What can hang from each mark
k746: k523
k523: k746
k497: k267 k339
k236: k589
k565: k346 k746
k339: k497 k523 k565
k450: k899
k589: k267 k339
k531: k346
k267: k589
k899: k531

Each row was made from one small tree. The marks that hang from a mark follow it in brackets, in the order of their numbers. Every link used is in the known rows. Write each row's tree.
Known rows
k497[k267[k589] k339[k523]]: [-12.7 -24.0 -0.7 -22.0 -2.4 9.9 -10.9 -7.4 -7.7 9.1 -10.0 0.9 -11.9 -1.7 -0.7 2.2 1.5 -27.3 7.2 1.6 10.7 -2.8 18.1]
k589[k267 k339[k497 k523[k746]]]: [-2.3 55.8 7.2 -14.0 11.2 -11.5 7.6 -7.9 2.8 10.6 -3.2 4.3 12.7 -8.1 12.3 7.1 19.5 0.1 -9.2 3.0 -20.8 -8.8 23.9]
k746[k523]: [0.4 6.5 2.4 2.9 -1.8 -7.5 -6.4 -0.8 -0.3 -2.1 -5.6 -4.8 20.9 2.1 7.1 -8.1 6.2 -2.7 -2.0 -5.8 -2.7 -2.6 3.4]
k450[k899]: [1.4 -9.4 0.6 -4.8 1.2 -4.9 -0.9 4.5 -6.7 -3.3 6.0 14.0 -7.5 4.8 14.1 -15.0 7.0 4.5 4.4 4.7 -5.7 0.5 -0.6]
k589[k267 k339[k565]]: [8.7 21.4 6.0 -8.6 2.6 -14.4 7.0 -1.7 15.1 7.6 0.7 13.8 -12.6 1.1 4.9 -11.4 30.3 2.6 -10.3 1.6 -6.0 -13.7 1.9]
k565[k346 k746[k523]]: [9.7 -0.6 -6.4 -11.3 5.5 -3.3 -1.5 2.2 -8.2 -0.8 -11.8 9.1 18.8 -14.4 17.2 16.2 -4.4 -1.8 -8.1 -10.9 -10.9 -8.2 -7.2]
k589[k267 k339[k497]]: [9.9 35.4 7.2 -18.3 3.0 -11.3 8.4 -7.8 7.2 5.6 3.8 9.6 -7.0 3.0 13.7 -4.7 14.5 -0.1 -12.8 -8.6 -13.1 -9.2 9.9]
k497[k267[k589] k339[k523 k565]]: [-19.0 -26.9 -0.3 -20.6 4.7 4.0 -17.6 -5.1 -3.4 9.4 -17.1 1.7 -7.9 -1.0 -5.5 7.2 30.7 -30.5 5.9 10.2 4.8 -9.5 22.6]
k450[k899[k531[k346]]]: [25.4 -8.1 -6.5 -24.8 -4.0 -12.2 0.8 6.8 -0.9 -0.5 -1.2 20.4 -8.0 -2.8 7.8 -11.5 -1.2 15.2 2.9 -2.2 -9.8 -5.1 -14.2]
k236[k589[k267 k339]]: [9.1 28.9 0.7 -18.9 -2.5 -5.2 11.7 -2.7 10.4 14.4 -8.0 12.4 -25.1 6.3 10.8 -16.3 0.4 8.6 -8.7 -7.9 5.4 -5.1 -10.5]
k531[k346]: [12.7 -2.9 -1.6 -11.7 -0.3 1.4 8.6 1.9 -1.4 3.1 -3.8 11.1 3.6 -4.2 -1.8 8.2 -9.9 10.9 7.7 0.7 1.1 -4.5 -2.6]
k450[k899[k531]]: [11.6 -5.0 -5.0 -12.7 -3.2 -13.3 -7.2 5.5 0.1 -3.0 2.8 10.3 -11.5 1.6 10.3 -19.7 7.9 4.1 -5.5 -2.7 -11.6 -1.5 -11.8]
k589[k267 k339[k523 k565[k746]]]: [6.0 27.4 1.9 -22.5 15.8 -20.4 9.9 -6.1 8.7 14.0 -10.5 14.7 -4.3 -9.0 10.8 10.3 31.0 -2.9 -15.4 -1.9 -14.7 -19.7 10.3]
k589[k267 k339[k565[k346 k746]]]: [17.2 15.2 -2.7 -22.7 10.7 -10.5 11.2 1.6 7.4 8.9 -5.5 27.4 -14.8 -15.7 15.8 13.1 20.0 4.7 -15.7 -3.3 -12.1 -19.0 -8.6]
k236[k589[k339[k523[k746] k565]]]: [-14.1 34.9 -4.6 -7.9 20.4 -2.2 -4.9 -1.2 3.0 17.8 -27.4 -7.2 8.5 -3.4 -1.5 6.1 36.2 10.9 -4.7 13.7 -21.0 -9.1 8.5]
k339[k523]: [-3.7 8.8 -1.0 -9.6 0.2 -8.9 2.4 -2.0 -6.6 8.1 -2.9 -2.6 10.4 -5.9 0.2 6.8 6.1 -4.4 -1.8 2.1 2.0 -1.2 8.6]
k236[k589[k339[k497]]]: [-1.3 30.5 -3.6 -20.9 11.6 1.7 -1.0 -6.7 0.5 11.7 -17.9 -3.9 -9.7 10.0 9.1 1.6 14.3 6.7 -9.6 -6.3 -22.0 -4.8 2.9]
k899[k531]: [10.7 3.7 -5.4 -9.4 -4.5 -8.9 -6.2 1.2 7.5 -0.2 -4.3 -5.2 -3.5 -3.3 -3.6 -4.8 2.1 -0.7 -8.7 -7.2 -7.2 -1.7 -10.7]
k267[k589[k339[k497]]]: [3.0 17.9 -0.7 -27.1 3.2 5.1 -1.3 -6.9 -1.4 4.0 -5.3 0.4 -10.6 1.0 6.1 -11.0 19.3 1.0 -4.7 -8.6 -24.1 -2.1 19.5]
k589[k339[k497[k267] k523 k565]]: [-10.8 25.3 2.8 -12.2 20.6 -16.1 -9.7 -11.7 -1.9 13.4 -20.7 -12.4 8.9 -0.7 3.7 24.6 46.8 -14.6 -8.5 4.0 -23.7 -13.3 15.7]
k339[k497 k565]: [-11.6 7.9 2.0 -7.8 13.0 -8.9 -10.1 -1.3 1.7 -0.9 -10.0 -3.5 11.9 3.1 -2.3 17.2 41.3 -10.1 -5.1 8.5 -19.9 -8.0 14.8]
k339[k565[k746]]: [-4.4 -7.3 -2.5 -2.6 17.7 -2.8 -5.5 0.0 3.2 -2.1 -15.1 3.9 2.1 -3.8 0.0 20.7 24.4 -5.8 -4.4 3.1 -15.6 -11.5 3.8]
k589[k339]: [9.1 13.1 -0.2 -1.6 3.2 1.9 3.4 -3.2 3.5 4.9 0.7 -0.4 -6.7 2.0 3.8 -9.0 1.4 10.8 -5.8 -5.2 -14.2 -5.2 -1.7]
k589[k339[k497]]: [3.9 23.6 1.2 -10.8 10.1 -0.9 -0.2 -7.4 0.5 3.2 -1.9 -3.7 0.5 4.7 6.8 1.5 14.5 5.3 -8.8 -5.6 -27.1 -6.6 11.1]
k267[k589]: [-0.9 -6.1 -2.4 -16.5 -6.2 6.2 -0.7 0.0 -1.1 0.6 -3.0 3.8 -12.5 -4.5 -2.2 -12.7 3.7 -3.5 4.5 -2.8 2.5 4.3 8.9]

Which tree is each row?
[-21.3 6.7 0.3 -24.0 10.9 -11.5 -15.4 -7.4 -7.3 8.3 -26.1 -8.5 2.8 -5.5 -0.6 22.3 48.1 -28.9 1.7 7.2 -6.7 -3.6 26.7] -> k339[k497[k267[k589]] k523 k565]
[-15.3 -1.8 0.4 -0.6 9.1 10.7 -8.4 -1.4 -4.3 4.7 -2.2 0.4 15.6 -3.4 -2.4 9.8 0.8 -7.2 4.8 14.5 -9.5 -7.4 21.8] -> k497[k339[k523[k746]]]
[10.2 23.4 5.8 -9.0 12.5 -17.7 1.1 -4.5 13.2 2.9 -12.8 12.6 8.2 -0.1 17.0 -4.9 31.7 -2.7 -16.3 -9.4 -18.4 -20.6 5.5] -> k589[k267 k339[k565[k746[k523]]]]
[-13.7 -38.9 -3.2 -13.2 15.8 16.2 -19.2 -4.9 1.8 -0.8 -21.6 7.4 -20.0 0.8 -1.1 16.7 21.3 -27.6 5.8 4.0 -7.2 -12.6 12.2] -> k497[k267[k589] k339[k565[k746]]]
[-15.2 -6.0 -2.0 -18.9 22.3 1.1 -16.1 -7.0 -1.7 -1.8 -30.1 -2.5 -9.8 -3.7 3.3 30.6 37.2 -26.4 1.3 0.2 -19.9 -7.6 17.4] -> k339[k497[k267[k589]] k565[k746]]
[-8.5 38.9 -0.8 -22.4 12.2 4.4 -2.1 -7.7 -6.6 8.8 -12.1 -5.8 9.0 -10.6 4.6 1.2 23.5 2.2 -1.7 3.6 -32.0 -2.2 33.4] -> k267[k589[k339[k497 k523[k746]]]]
[-11.2 40.2 3.6 2.0 21.6 -1.7 -9.2 -11.1 -5.4 9.7 -18.8 -15.2 16.1 -5.5 7.8 25.1 18.7 -6.6 -1.2 5.9 -28.5 -4.8 16.1] -> k589[k339[k497[k267] k523[k746]]]
[-3.2 12.9 -3.2 -27.0 4.5 -6.9 -0.3 -4.2 0.3 14.8 -11.3 0.4 -6.6 -7.1 -1.6 -11.7 39.8 -1.2 -6.3 2.4 -16.3 -9.2 22.1] -> k267[k589[k339[k523 k565]]]
[0.2 27.1 -6.0 -22.9 5.8 -4.9 4.8 -5.1 -1.9 20.9 -16.9 -3.5 -4.8 1.0 6.0 -2.9 8.0 8.5 -8.2 -3.6 -6.9 -4.2 0.5] -> k236[k589[k339[k523]]]
[0.4 19.8 -10.7 -31.2 8.7 -11.7 2.5 2.1 -4.7 24.9 -21.6 6.6 -3.4 -12.4 6.3 8.6 28.1 8.0 -12.2 5.0 -9.4 -10.9 -6.2] -> k236[k589[k339[k523 k565[k346]]]]
[-14.6 10.6 -0.1 -26.0 4.2 -5.6 -8.7 -9.9 -11.9 7.8 -18.5 -8.0 -0.5 -6.0 4.0 17.0 18.6 -25.4 2.7 -1.4 -1.8 2.9 21.9] -> k339[k497[k267[k589]] k523]
[2.9 31.8 6.9 -17.1 9.5 -16.7 2.5 -5.4 11.4 5.9 -1.9 9.6 -5.0 3.3 8.7 1.5 43.9 -4.6 -14.1 0.8 -18.0 -16.1 14.5] -> k589[k267 k339[k497 k565]]
[-4.6 -0.3 -0.5 0.6 16.8 -10.3 -11.5 -0.7 2.4 -3.7 -20.2 -1.5 21.4 -0.5 6.0 12.0 29.6 -8.3 -7.2 -1.3 -18.8 -13.8 7.0] -> k339[k565[k746[k523]]]
[-16.9 31.2 1.0 -5.6 15.3 -3.5 -6.0 -4.1 -8.5 3.0 -10.7 -9.4 28.3 -8.1 2.8 23.7 17.8 -5.1 0.7 12.0 -21.4 -1.8 24.9] -> k339[k497 k523[k746]]
[-13.8 -6.5 -4.7 -9.6 11.6 4.2 -10.1 5.3 -6.6 7.9 -6.4 10.9 19.4 -17.6 -2.3 22.8 22.0 -6.7 0.2 23.7 -11.1 -14.3 14.8] -> k497[k339[k523[k746] k565[k346]]]
[-1.4 10.0 -6.2 -29.7 16.3 -3.5 0.2 -5.9 0.4 12.4 -19.3 4.0 -7.9 -11.6 3.4 3.5 34.5 -2.4 -8.3 -1.8 -25.5 -12.6 21.7] -> k267[k589[k339[k523 k565[k746]]]]
[-1.7 26.7 -2.6 -38.4 4.5 -4.2 1.4 -9.2 -7.1 12.2 -8.1 -2.8 -2.1 -5.9 7.0 -4.4 24.6 -3.6 -7.0 -6.1 -23.0 -3.9 29.4] -> k267[k589[k339[k497 k523]]]
[3.3 15.4 -3.2 -27.9 -2.0 -0.8 6.3 -5.6 -4.2 14.5 -5.8 1.3 -8.9 -8.1 2.5 -16.1 10.6 2.3 -3.7 -5.8 -9.5 -2.1 17.3] -> k267[k589[k339[k523]]]
[10.0 33.7 4.7 -19.9 -4.1 -17.5 15.3 -6.5 3.9 15.2 4.3 10.7 -6.1 -6.0 11.1 -9.6 8.0 1.7 -11.2 -5.8 0.5 -7.9 6.6] -> k589[k267 k339[k523]]
[0.3 19.8 3.1 -3.2 13.4 -0.1 -7.3 -11.0 -0.2 4.2 -11.5 -8.8 -3.8 4.6 9.5 12.4 12.7 -6.6 -4.5 -6.9 -20.0 -5.1 3.1] -> k589[k339[k497[k267]]]
[-0.9 40.1 6.2 -26.5 10.1 -26.6 5.1 -7.5 5.5 14.1 -6.1 7.1 5.5 -2.1 9.1 6.5 48.6 -8.6 -17.0 2.2 -17.9 -17.0 22.9] -> k589[k267 k339[k497 k523 k565]]
[-6.4 5.9 -0.5 -18.5 7.8 -6.5 -6.7 -7.4 -0.1 16.0 -21.4 -5.1 -11.5 -7.0 -1.1 0.6 37.4 -12.3 -1.9 2.2 -8.0 -7.2 14.0] -> k497[k267[k589[k339[k523 k565]]]]
[-7.2 -41.0 -5.1 -21.4 0.7 12.1 -16.1 2.2 -3.5 4.8 -11.0 13.1 -18.8 -8.1 -0.4 9.5 17.0 -23.1 5.3 8.4 7.0 -8.7 3.7] -> k497[k267[k589] k339[k565[k346]]]
[-1.9 35.4 -0.7 -26.8 5.2 -20.7 8.1 -3.0 9.4 22.9 -18.4 10.6 -11.6 1.0 6.8 -4.9 34.7 0.0 -13.7 3.2 1.0 -12.7 4.2] -> k236[k589[k267 k339[k523 k565]]]
[-0.4 12.5 -0.9 -19.5 1.9 -1.0 -0.9 -9.7 -4.6 15.5 -14.5 -4.7 -14.9 -7.2 4.6 -4.1 9.1 -8.9 0.6 -6.9 -2.4 -0.3 9.2] -> k497[k267[k589[k339[k523]]]]
[-14.3 -16.0 -0.1 -12.0 7.1 -3.0 -10.2 -1.4 -1.5 7.7 -5.0 2.5 8.4 1.6 -4.6 6.7 28.8 -15.8 -2.7 13.6 -3.7 -15.7 21.1] -> k497[k339[k523 k565]]
[2.3 13.9 -1.6 -11.2 16.5 -6.8 -9.5 -3.7 -2.5 8.4 -16.0 0.4 -0.8 -8.0 8.7 26.2 34.0 -7.3 -10.4 2.6 -22.7 -12.5 -3.4] -> k589[k339[k497[k267] k565[k346]]]
[-6.3 -31.9 -2.4 -4.4 5.7 5.5 -16.2 2.3 -2.0 4.1 -8.0 10.3 -5.4 -5.6 -0.2 21.2 15.2 -19.8 0.3 10.4 4.0 -13.5 -6.0] -> k497[k267 k339[k565[k346]]]
[-18.6 9.3 -0.3 -12.5 28.0 -14.2 -14.2 -9.2 -6.8 5.1 -31.4 -8.4 13.1 -5.9 5.4 48.1 40.7 -27.1 -5.1 5.0 -21.2 -12.8 16.3] -> k339[k497[k267] k523 k565[k746]]
[4.7 44.1 6.0 -27.7 3.6 -20.7 11.7 -10.0 1.1 13.5 0.7 6.4 1.2 -2.5 14.5 2.2 19.5 -5.1 -14.7 -5.8 -12.6 -9.8 19.2] -> k589[k267 k339[k497 k523]]
[-6.4 11.3 -8.3 -31.8 20.6 -15.3 -3.2 -0.9 -13.1 8.3 -19.7 7.3 17.2 -20.2 9.5 47.5 35.4 -12.7 -12.6 5.5 -24.9 -14.4 14.0] -> k339[k497 k523 k565[k346 k746]]
[12.3 26.1 -1.0 -27.5 -0.5 -23.4 12.9 1.0 2.1 19.7 -0.7 19.5 -3.3 -18.8 10.7 3.2 29.3 1.7 -16.0 3.3 -0.5 -15.6 0.7] -> k589[k267 k339[k523 k565[k346]]]
[-10.5 -24.9 -4.0 -14.6 6.7 -2.8 -13.7 -0.2 -8.3 13.0 -11.7 7.4 3.9 -11.2 1.1 27.9 20.5 -23.2 -1.8 13.7 5.5 -14.9 2.6] -> k497[k267 k339[k523 k565[k346]]]
[-7.6 23.4 -1.4 -34.8 12.1 -9.0 -4.3 -7.5 -3.3 13.3 -15.4 -2.3 1.0 -4.2 2.1 0.7 52.2 -6.6 -9.0 2.3 -28.3 -10.2 32.8] -> k267[k589[k339[k497 k523 k565]]]
[-13.3 15.8 2.3 -10.0 10.6 -11.9 -8.2 -10.1 -11.0 7.6 -16.1 -11.8 12.5 -2.4 5.2 30.5 17.1 -22.7 -1.0 0.8 -4.4 -2.0 13.1] -> k339[k497[k267] k523]
[-8.3 -33.8 0.1 -11.9 -1.8 18.0 -14.3 -4.6 -1.3 1.5 -7.6 4.1 -19.9 3.7 -0.8 -4.0 -3.4 -23.1 9.7 -1.0 9.1 -1.3 9.7] -> k497[k267[k589] k339]
